Each row comes from the steps of one walk. Every step used is in the known rows, and no mark comes twice. Write the walk behind each row, first mark first.
Known rows:
U, L, G, Q: [-36 -22 -67 -10  -3  12  -8   1 -34   6  25   4  -3   4   5  -7 -13  -1
   5   3  15 -21   2  -9  16   9 -10  -9 -10 -40  -5  26 -11  -1  43  10
  -3   3  -3]
W, X, G, Q: [-17 -13  -4  19   6  21 -23  13 -15  -3   4   2  14   4  -9  14 -22   0
 -12  25   1 -32  -4  34   8   1 -15 -16 -10 -23 -11  21 -15  -5   0 -12
 -20  -7   2]
S, W, X, V, T: [ 31 -21  40  -5  -8  18  -9   4  12 -13 -31  20   0  20  19  20 -10   6
   9  22 -45 -11  -3 -22  16   5   1 -10 -31 -32  -2  -1 -28   0 -35 -34
 -19  -1 -13]
T, U, L: [ -7   4 -50  -1   6 -22  16  -2  -7   2   9  11 -10  -3  13  -8  -8 -12
 -10 -31  11   6  -3   2   9  12   6  39 -14  -1 -23  20 -50  -4  51  -2
  -8  10 -11]
S, W, X, G: [ -6 -22  20   7  -1   6 -25  18   8  -3  -2  23   4   1   4  10 -21   2
   2  28 -27  -7 -12   7  22  16  -3  -1  -7 -39  -3  19 -29   8 -24  -9
 -27  -7  -9]
J, T, A, X, V: [ -1  19   8 -15  -8 -18 -10  -8  -5   2 -24  22 -14  21  29   6 -18 -14
   5 -16   9 -85  -3   7 -26 -15   6  34 -34  13  -7  -3 -10 -17   5  -7
  -7  -2  -4]
T, J, L, F: [-25 -37 -50 -15 -10  27 -21  -9 -15  22 -12  10  -7 -11  23 -10   1  -4
   0  -5  -8 -27  -6 -32  -2 -21  -3 -18 -11  21  -3  14 -25 -33 -21  -5
 -19 -10 -10]
L, G, Q: [-21 -16 -30  -2  -4   4 -20   2 -25   8   7 -22   0   3   1   1  -7   4
  -5  17  19 -52   2 -10  10  -3 -14 -41  -3 -26   6  14   4  10  18   2
  -2   1   7]
U, L: [-15  -2 -35  -9   0  10  13   0  -5  -3  19  25  -2  -1   4  -9  -6  -6
   8 -15   0  30   1   6   4  12   4  31  -8 -15 -13  10 -11 -11  25   7
   1   0  -8]
F, L, W, X, V, T, J: [-22 -15  22   4   6  -2 -17  -3   0  -6 -72  -2   3  18  26  18 -17  -4
 -33   8  -6 -33  -7  33   1 -22  -8  14 -45   4  -2   4 -56 -37 -34 -53
 -24  -9 -27]
F, L, W, X, G: [-25 -10  27  15  10 -18 -29  16   6  -3 -40  -8   3   2   0  13 -27  -1
 -25  24   5 -42  -5  77   4  -1  -7  21 -11 -17  11  13 -45 -19   3 -26
 -21 -16 -15]
W, X, V, T, R: [ 43  -9 -11  -3  -3  -1 -11   0   2 -12 -36  19  -2  31  -5  20 -10  -5
  -4  -3 -14 -32  -3   7  -3  -3  -6   9 -47   2   7 -12 -53  -8 -56 -43
  -7  -8 -14]
A, X: [-16  10  17  -7  -2 -10   2  -8   6  -6   2  20  -8   1  -9   3  -4  -7
  18  -7   9 -13   0 -18   4  -6  -2  18 -10  12  -8   1   4  -5  18  -2
  -7   0  12]
U, L, F, X, R: [-44  14  -7 -17  -3 -22  24  -5 -39   2  31  22  15  -5  13   2   3  -6
  24  -8  -7   2  13  -4  -3 -10  -2 -38  -3 -11   5  20 -52 -20  11  10
  -5 -15  -2]
A, X, V, T, U, L: [ 12  23 -45 -13  -3 -20  14 -11   2  -5  -4  29 -33  26  18  11 -11 -20
  20 -35   2  -2   0 -11   6  -2   6  52 -51   7 -28   7 -73 -14  41 -33
 -14  11  -8]
Q, G: [  0   6 -19  10  -7   9  -8  -4  -9  -2   4  -9   0   7   9  11   7   5
   4  16  -6 -45   0  -2  -4  -1 -17  -2 -20 -13   5  11  -3  -7 -15   4
  -8 -12   2]
A, X, V, T, J, L, G: [-13 -22 -63 -26 -15   0 -31 -16 -12   2 -34  26 -41  21  19   3 -10 -13
  32  -9   4 -16   1 -66  -3 -22   0   0 -59   9   2  -1 -43 -29 -12 -39
 -35  -1  -7]
W, X: [  2 -14  22   6   2  -1  -1   2  -1 -15 -15   5  15  -5  -3   3 -11   4
  -7   7  -7   5  -5   3   5   5  -4   5 -11  -9  -6   7   2  -8  -6  -5
 -17  -7   0]
T, J: [-35  -6 -19  -2   1   5  -3  -6  -9   2  -3   7   1  -2  12  -5  -2  -9
 -13  -8   6  15  -9 -20   3  -9  -3  10  -8  13 -13  10 -16  -8 -19  -3
 -13   2  -9]
V, T, U, L, W, X: [  1  -8  20  -6   1 -26   0  -8   0 -25 -22  -4  -3   3  11   5 -17 -10
 -22 -23 -12 -34 -10  40  19  15   8  42 -44   2 -41  12 -56 -16  37 -18
 -25  -8 -23]
J, T: [  5   7  18 -12  -8  11 -11  -9  -1  -9  -9 -16   7   6   6  -7  -8  -5
  -2   3  -8 -21   1  -2 -11   5  11  12 -13  -2  -4 -12  22  16  18   6
  10  -4 -10]
L, G: [ -4  -8 -28  -6  -7 -13 -19   5 -15   0   1 -12  -8   3   4  -4  -4   1
   3   8   7 -17  -3 -18   7   6  -2 -23  -6 -19  13   3  -5   9   6   7
  -8  -2   0]
W, X, R: [-21   9  44   6   9 -19   8  -3 -10  -4  -5  -1  13  -8   3  10  -9   2
   6   8   0 -12  -5  11   0   4   1 -23 -10  -8   4  -7  -5  -9  -5 -20
 -24  -8  -2]
X, G: [ -2   8 -26   8  -2   0 -19  14  -4   2  12   6 -10   8  -4   5  -9  -8
   2   7  -3   5  -4  26  -1   4   0  -1  -3  -9   4   4 -25   4  -8  -4
  -6  -4  -4]
J, L, G: [  4 -32 -51 -15  -6  -2 -29  -1  -9  10 -17   0 -20  -5   6  -9  -6   5
  14   4  10 -15   5 -32  -3   1   3 -17 -11 -13  19   0  -5 -11  16  -7
 -18  -7  -2]
F, L, G: [-26 -13 -44   5  -1 -23 -16   6 -15   8 -29 -29  -8   6   6  -7  -9  11
  -9  11  12 -27   8  -4   7  -5  -5 -17  -4 -23  39   8 -15  -4  24 -10
  -2  -2  -1]
L, F, X: [ -5  -2   7  -5  -9 -12   0   1 -25  -7   8   0  20  -2   6   5   8   3
  -3   5 -11  -5  12 -17  -3 -21 -11 -45   1   3   8  23 -36 -11 -13  19
   0 -11   7]
L, F, X, G, Q: [-23  -4 -13   9  -7   9 -20  12 -36   7  23  -2  17   6  -1  16  -5   0
  -6  23  -2 -44  13  15  -1 -27 -23 -64   4 -13   5  38 -56  -4 -14  12
   0 -13   9]
J, L: [  6 -21 -26 -10   1  15  -9  -6   6   9 -18  13 -12  -8   0  -4  -1   3
  10  -4   4  -2   6 -16 -11  -5   5   3  -3   8   4  -1   4 -20   8 -14
 -11  -5  -3]
S, W: [ -6 -14  18  -8  -3   5  -2   1  14   6   0  15  -3  -2   8   1  -2   4
   8  14 -19 -21  -3 -25  15   7   0  -7   7 -20   0   8   0  13 -11   0
  -3   2  -6]
A, X, G, Q: [-37   8  -6   6   1   9 -18   1  -5   7  18  14 -10   9 -16  14 -15 -10
  13  10  16 -50   2  15   5 -10 -13   1 -10  -2 -11  17 -12  -3  22  -9
  -8  -1  14]
U, L, F, X, W: [-33 -10  -1 -32 -16  -5   5   3 -27   7  23  20  18  -1   9  -9   7   6
  19  -1  -2  81  19  -5   7  -2 -16   0 -13 -13 -10  19 -68 -17 -18  15
   7 -14   4]
U, L, F, X, G, Q: [-40  -8 -50   0  -6  19  -6  11 -43   5  43  23  15   6   2   6 -11  -7
   5   9  -4 -10  13  19   4 -14 -19 -31  -4 -30  -8  49 -63 -17  13  20
   2 -12   0]
F, L: [-21  -4 -16  10   4  -5   4   1   3   6 -28 -15   1   3   0  -2  -5   9
 -13   4   6 -16  11  12  -1 -12  -2   4   3  -3  22   3  -5 -12  18 -15
   6   0  -2]

Which walk is each row?
[ 44 -32   5 -21   2   3 -35  -8  15  -1 -63  29 -18  18  -3  19 -13  -9
  -4   0   0 -75  -3  27 -13  -9  -4  20 -52  15   3 -15 -62 -28 -54 -61
 -21 -21 -25]  J, L, W, X, V, T, R
[ 21  13 -20 -16  -7 -14  -7 -12  11  -4 -20  33 -27  36 -14  21  -3 -16
  20 -13   2 -56   3 -12  -4 -14  -6  26 -48  19   6 -15 -48  -3 -37 -39
   5  -2  -1]  A, X, V, T, R
[-22 -16  50   7  12 -16 -12   1   8  -6 -51 -14  13  -7   3   8 -17   6
 -31  16   8 -43  -1  51   3  -5  -5  18  -9  -4   6  10 -15 -24  10 -24
 -15 -14 -11]  F, L, W, X
[  2 -13  -3   3  -3  15  -8  -3 -10 -16 -34  13   4  21  24  13 -10  -8
  -8  -2 -17  22 -10 -11   3 -11  -3   1 -49   4 -16   1 -45 -22 -46 -35
 -27   0 -15]  W, X, V, T, J
[ 17  18  12 -11 -10   0   0  -9   6  -9 -15  21 -22  28   3  19  -2  -8
  28  -4 -10 -12   3 -14  -2 -14   0   8 -39  12  -5 -14 -23 -11  -8 -30
  -5   2   4]  A, X, V, T
[-41  29  35 -10   4 -26  13 -15  -1   5  11  13 -12  -2  -5  11  -2  -9
  28  -4  14 -33   2  -8  -1  -6   5  -7  -9  13   3 -11   1  -4  14 -19
 -13  -4  10]  A, X, R
[  5 -45 -58 -12 -10  15 -37  -5 -23  -4 -50   7 -17  14  26   5 -16  -3
   3   4 -10   6  -6 -44   0 -11  -2 -11 -60  -9   5   3 -47 -34 -32 -43
 -45  -7 -20]  W, X, V, T, J, L, G
[ 29  -1 -58 -12 -12   0   5   0 -18  11   0   4 -18  23  37   9  -4 -10
   2 -22 -24 -19  -6  10   8  -4   3  -4 -38  -5 -16  12 -89 -11  17 -16
  -5   4 -19]  X, V, T, U, L, F
[ -7  -4 -13   3 -10  -9   3  -8 -11  -8 -22 -12  -7  16  10   2   0   6
 -12 -21 -28 -76   4  21  -4  -8   8   1 -18  13   1   2   8 -21 -11  -2
  -3  -5  -3]  V, T, A
[ 20  -4  -2  -6  15 -34   1   8   0   1 -23  29  -7   1  33  11 -23 -19
 -24 -13  20  -8 -20  48   3  10  -4  45 -34 -11 -34  21 -97 -21  20 -27
 -30   0 -26]  T, U, L, W, X, V
[ 20 -20 -40 -11 -16  -3 -10  -5 -31   8 -41  16  -8  17  32  15   3   4
   6 -14 -25 -72  18  -6 -29 -42  -2 -42 -30  16  18  17 -62 -54 -40 -15
 -16 -18  -5]  J, L, F, X, V, T, A
[-18  -3   5 -18   4   0   0  -2   1  -1   9  23  -6  -4   6  -4  -7 -12
   0 -10   7  -8  -6  42   5  13   4  42  -8 -10 -23   6 -21 -13  21   5
  -3  -8 -18]  U, L, W
[ 14  13 -48 -18 -15 -15   6 -10 -11   4   6  21 -29  26  27  12  -7 -15
  17 -29 -14 -34  -5 -12  11 -10   1  14 -49   9 -24  12 -89 -18  31 -19
 -12   4  -7]  A, X, V, T, U, L, F
[-19  10  37  -8   8 -43  10 -13  -6 -14 -16  -7  -4  -1  14  12 -16 -13
  -9 -21  -8 -57  -8  49  12  12  14  20 -42   0 -30   3 -60 -14  39 -34
 -31 -10 -26]  V, T, U, L, W, X, R
[ 24   0  27  12   9 -37 -12   0   9  -4 -76 -27  -7  18  25  24 -18   0
 -38   2   2 -67  -1  53   0 -16  -2  17 -43   8   0   2 -84 -20  12 -60
 -21  -2 -23]  F, L, W, X, V, T, U
[ 29   4   6  -9 -16  -1  -2   0 -25  -9  -9   3   7  25  18  21   9   1
  12   8 -29  -2  14 -11 -10 -29  -7 -55 -26  -1  14   8 -64 -15 -41 -10
   5  -9   0]  L, F, X, V, T
[-14  -8   7 -29  -5   5 -27 -24  10   5 -46  35 -37  14  20  13  -5 -22
  20  -9   7 -42  -5 -12 -11 -26   3  31 -50  38 -23  -7 -41 -41 -22 -49
 -29  -9 -18]  A, X, V, T, J, L, W
[-19 -40  24 -14  -3  14 -29 -19   1 -16 -53   4  -1  -6  10   2 -10  -5
 -14  -3 -14 -32  -6   5   1 -10   5  20 -42  23 -26   2 -14 -41 -22 -34
 -39 -19 -23]  V, T, J, L, W, X
[-20  -9   7  -5   6  -3 -20  16  -5 -12   9  31  -1   0   3   7 -27 -16
  -2   5  -1   3 -15  70  10  23  -3  41 -19 -29 -23  17 -50 -20  10  -1
 -26 -17 -20]  U, L, W, X, G
[ -2   3 -42  -8 -13 -29  14  -8 -29 -16   8  -9   4   9  14   1   3  -5
  -4 -31 -23 -13  13 -11  10 -12  -1  -8 -30   5 -17  33 -80 -12  31   5
  -2  -5  -8]  V, T, U, L, F, X
[ 20   4 -17   2  -7  -4   1   1 -11   3 -29   5 -15  29  28  15  -3  -1
  -4 -14 -20 -62   0  24 -15 -17   4  -5 -28   7   7  -3 -30 -25 -31 -17
  -6  -1  -9]  X, V, T, A
[-20 -13 -63 -15  -7  -7  -5   6 -22  -3  20  14 -13   3   7 -11 -10  -5
  14  -8   5  15  -2 -13  14  19  -1   9 -16 -36   2  13 -21  -2  31  15
  -8  -1  -7]  U, L, G
[ 36 -16 -16 -18 -16  13 -14  -5 -18   2 -27  13  -6  18  17  15   8   5
  24   3 -27 -12  20 -26 -20 -35  -2 -51 -29   7  16   6 -64 -32 -30 -23
  -7 -14  -5]  J, L, F, X, V, T
[ -7  12 -13  -4   1 -26   4   0  -7   9 -16  38 -22  14  23  14 -10 -10
   5 -17  15 -61  -3   8 -15 -20  -7  20 -21  14  -2   9 -32 -31 -14 -13
 -19   1   6]  T, A, X, V
[ -1  -1  33 -15   4 -24 -11  -8   0 -18 -20  -7   7  -6  20  -5 -29 -20
 -27 -16   6 -42 -15  43   2  22  11  61 -38  -4 -46  14 -42  -2  61  -4
 -19  -7 -32]  J, T, U, L, W, X
[  0 -15 -38 -11  -5   6  -9 -13 -17  -6 -42  23  -7  16  21   9   3  -9
  13 -12  -3  37  18 -50 -23 -35  -2  -6 -42  19  -2  10 -59 -35 -38 -40
 -21  -5 -14]  F, X, V, T, J, L
[-12  -3  -7 -25 -21 -30   4  -7 -26   0   2 -12   6  11  16  -5   8   3
   1 -21 -18  42  22 -10  15  -6  -9   5 -37   4 -22  18 -99  -7   6  -6
   2  -7  -3]  V, T, U, L, F, X, W
[  45  -12  -36   -9  -11  -20  -12   -8  -18    6  -37   -5  -14   14
   28   16    5   -2    0  -13  -13  -23   19  -28  -18  -37   -3  -40
  -37   22    5   16 -103  -25   -5  -36  -16   -5   -8]  J, L, F, X, V, T, U
[ -4  -3 -12  -7 -14   1  -7  -4 -35  -5 -14   5  10  23  30  16   7  -8
   1  -2 -23  11   6 -31  -7 -39 -12 -44 -37  14   0  19 -75 -24 -60 -12
  -7  -6  -8]  L, F, X, V, T, J
[ -50    6  -29   11    1   -8  -17    2  -20   12    8   18  -13   11
    1   12  -21   -9   -4   -6   17 -116    0   33   -3  -18  -12    6
  -11    7   -9   29  -13  -21   14   -1  -16   -4   14]  T, A, X, G, Q
[ 26  13 -13 -14   2 -23   2  -3   2   1 -18   7 -27  21  29  13  -9 -21
  -8 -23   1 -25  -7  40   3   2   6  38 -42   0 -28   5 -88 -10  23 -31
 -10   4 -29]  X, V, T, U, L, W
[-24 -12 -17   9  15 -12 -20   9 -11   3   3   7   0  -3   9  12 -33 -19
 -34  -3  23 -60 -15  75  16  13 -12  31 -24 -20 -45  40 -83 -12  46 -15
 -31  -6 -21]  T, U, L, W, X, G, Q
[  17   10  -74   -9   -7  -49    1    3  -35  -17  -10    6  -17   26
   25    8   -8  -12    6  -23    4   26   12  -27    1   -6   -1   -2
  -50  -24   -2   25 -110   -3   27  -18  -16    5  -14]  F, X, V, T, U, L, G
[-24 -29 -29 -15 -19  13 -17 -19 -28  -7 -23   1   6   2  12  -3   8  -1
   4 -11 -27  -9  16 -51  -8 -37  -1 -34 -30  26  -2  20 -41 -36 -29 -10
 -16 -16  -7]  V, T, J, L, F, X
[-27  11  32  -8  17 -49  13  -7  -9   1  -8   9  -1 -16  17   7 -19 -17
 -17 -16  19 -42 -13  51   8  14   6  27 -24  -6 -30  14 -67 -15  40 -25
 -35  -9 -23]  T, U, L, W, X, R
[-35   7  33 -21 -20 -21  -2 -16  -1   1 -19   5 -16  19   1   1   2   7
  13 -20 -11 -41  13   8   4  -7  -2  31 -38  25 -13 -12  -6 -22 -24 -17
  -6  -7  14]  V, T, A, X, W
[-25  19 -16  -9  -7 -43  25 -14 -38  -5  13 -13   3   6  20   9   3  -6
   6 -28 -22 -29  15  -5   3 -15   7 -35 -29   3  -6  21 -83 -11  32  -9
 -10  -6 -10]  V, T, U, L, F, X, R
[ -1  12 -29 -13  -2 -14   3  -9  -5  -6   2  -9  -4   3  21 -13 -17 -17
 -11 -28   6 -13  -3   1  -3  15  15  51 -27  -4 -29   8 -30  11  67   4
   2   5 -23]  J, T, U, L
